Each row was made from one walk, in order. Every step used is in the known rows, and no mark comes twice. Write each row's walk.
(in the rows, 128 means zero)
Known rows:
mipuv/lipo: [132  85 162  85 130 115 162 145 108  87  88 168 128 151  47 172 142 144
 118 156 128 126]
zokig/mipo/gobo/zeri: [171 113 111  80  87  99  82 140 126 153 122 142 136 167 150 132 130  84
 193 137 117 130]
mipo/zokig: [165  72 151 131 131 175 112  96 153  79 121 189 105 123 124 183 138 135
 165 134 131 164]
mipuv/lipo/zeri/mipo: [108 146 111 131 141 105 171 159 113 151 122 115  99 124 104  74 142 171
  80 122 153 115]
komera/zeri: [106 150 157 113 118 106  80 108 157 129 119 108 201 152 139 156 104 116
 184 117 108 102]
zeri/komera: [165 129 159 160  99 121 122 148 118 125  87 123 166  91 146 137 120 119
 102  67 169 105]
zokig/mipo/gobo: [179 106 132 123  94 144 103 123 148 197 112 178 134 172 151 143  89 108
 145 192 144 103]
zokig/mipo/gobo/zeri/lipo: [158 144 108 123  88  81 136 155 156 126 174  97 109 138 123  69 157 104
 171 158  96 149]
zeri/gobo/mipo/zokig: [153  75 121 121 144 168 141 108 146  41 170 146  71 105 155 161 162 123
 107 160 104 144]
mipuv/lipo/zeri/mipo/sifezo: [106 114 111 112 154 160 136 149 104 142 162 145  51 130  86  98 134 144
 135  93 143 165]
mipo/lipo/zeri/komera: [112 181 115 175 131 114 137 128 105 152 117 100 154 110 172  85  95 156
 121  96 159 111]
komera/zeri/lipo/mipuv: [ 88 183 163 152 155 122 107 128 139 132 148  85 149 124  53 106 152 103
 151 176  98 143]
mipo/gobo/zeri/komera: [155 140 122 136  84  89  76 168 110 120 111  84 144 124 173  88 142  79
 166  79 148 111]
mipuv/lipo/zeri/gobo/mipo: [102 130 104  75 151  92 188 139 113  71 160  93 107 131 118 114 156 160
  46 173  98 100]
zeri/mipo/sifezo: [145  87 142 134 133 174 121 143 135 139 135 151  80 107 113 143 132 116
 143  59 153 165]
mipo/lipo: [126 116 157 145 132 134 153 103 151 128  79 144 168 129 136 175 101 145
 164 126 128 130]
mipuv/lipo/zeri: [ 93 146 125  83 150  90 158 123  98 116 113 138 134 168  70 118 128 190
 115 164 126 127]
gobo/mipo/sifezo: [136  56 159  68 150 182 139 130 133  67 147 156  77 132  99 180 134 105
 156 117 103 153]
mipuv/lipo/zeri/gobo/mipo/sifezo: [ 99 100 106  69 167 150 150 131  99  74 194 127  51 139  91 127 146 132
 105 146 100 152]
mipo/gobo: [144 111 156 124 105 114  92 122 168 140  86 130 150 176 140 139 115 121
 165 167 139 103]
sifezo/mipo/lipo/mipuv: [102 137 155 157 144 184 107 122  97 164  87 177 143 120  63 149 125 106
 125 145 131 145]

Write each row's walk:
[ 92 138 148 140 180 154 145 119 113 118 112 112 128 115  92 162 145 103
 103 184 109 128] => zeri/gobo/mipo/lipo/mipuv
[103 149 143 156 163 147 121 145 111 156  91 114 123 108  89 131 155  92
 150 123 131 148] => gobo/zeri/mipo/lipo/mipuv
[109 172 122 143 111  73  85  99 152 138 150  78 201 122 161 139 122 123
 110  99 122 100] => komera/zeri/gobo
[144  91 123 107 127 151 103 156 120 122 144 133  78 108 114 129 154  95
 174  33 137 176] => gobo/zeri/mipo/sifezo
[ 98 167 101 121 139  63 145 112 106 129 144 103 146 137 102 106 141 186
  50 137 135 124] => mipuv/lipo/zeri/gobo
[139 101 137  98 125 103 172 133 143  67 133 100 135 105 142 156 153 128
  53 136 107  98] => zeri/gobo/mipo
[126 113 132 156 103 167 140 116 128 146  99 183 157 121 128 142 101 133
 132  99 130 128] => sifezo/mipo/lipo
[146 120 135 157 106 122 108 156 167 168 100 110 117 144 161  94 127 115
 134 139 157  95] => zeri/mipo/gobo
[111 179 109 137 127  56 123  93 132 147 134  93 178 120 141 117 129 185
  55 108 144 121] => lipo/zeri/gobo
[130  98 111 118 146 167 114 105 148  50 196 121  85 118 172 146 150 110
 137 164  89 133] => komera/zeri/gobo/mipo/zokig
[160 111 133 146 122 164 166 106 132 181 104 192 151 128 147 182  75 131
 145 151 133 126] => zokig/mipo/lipo
[132 172 128 154 117 100 120 134 105 146 111 105 160 108 153  93 110 154
  97  83 165 108] => lipo/zeri/komera
[ 94 187  81 165 121  93 129  93 117 167 153 113 166 117 155  90 114 180
  59 103 135 126] => sifezo/mipo/lipo/zeri/gobo
[131 161 131 134 133 120 107 152 115 155 153 113 104 132  61  91 167  80
 151 192 104 161] => zokig/mipo/gobo/zeri/lipo/mipuv
[116 150 123 156 108 119  76 153 173 178 131  80 132 162 183  75 112  98
 175 148 137  79] => komera/zeri/mipo/gobo
[ 91 166 104 141 130 131 137 101 117 168 122 153 156 145 132  92  94 181
 123 120 128 131] => sifezo/mipo/lipo/zeri
[158  53 144  99 144 190 146 115 151  35 145 168  67 119 136 178 155 121
 147 168  99 148] => gobo/mipo/zokig
[126 128 114 154 125 116 153 149 140 136 100 103 132 104 160 119 134 117
 165  79 133 135] => gobo/zeri/mipo/lipo
[108 169 112 152 139 125 159 141 105 125 131  87 131 109 178  79 106 150
 109 115 142  99] => gobo/mipo/lipo/zeri/komera
[177  72 139  98 125 198 116 114 115 166 150 221  95 128 102 197  93 107
 152 111 136 172] => zokig/mipo/sifezo
[115 183  81 160 133  92 145  86 121 188 153 121 161 121 168 116  97 176
  68 137 139 124] => zokig/mipo/lipo/zeri/gobo
[119  98 149 113 147 149 187 124 152  82 102 126 133 128 145 168 115 130
 145 159  98 111] => gobo/mipo/lipo
[156 138 105 139  67 112  66 176  93 132 125 109 139 117 167  68 143  70
 145  59 149 107] => sifezo/mipo/gobo/zeri/komera
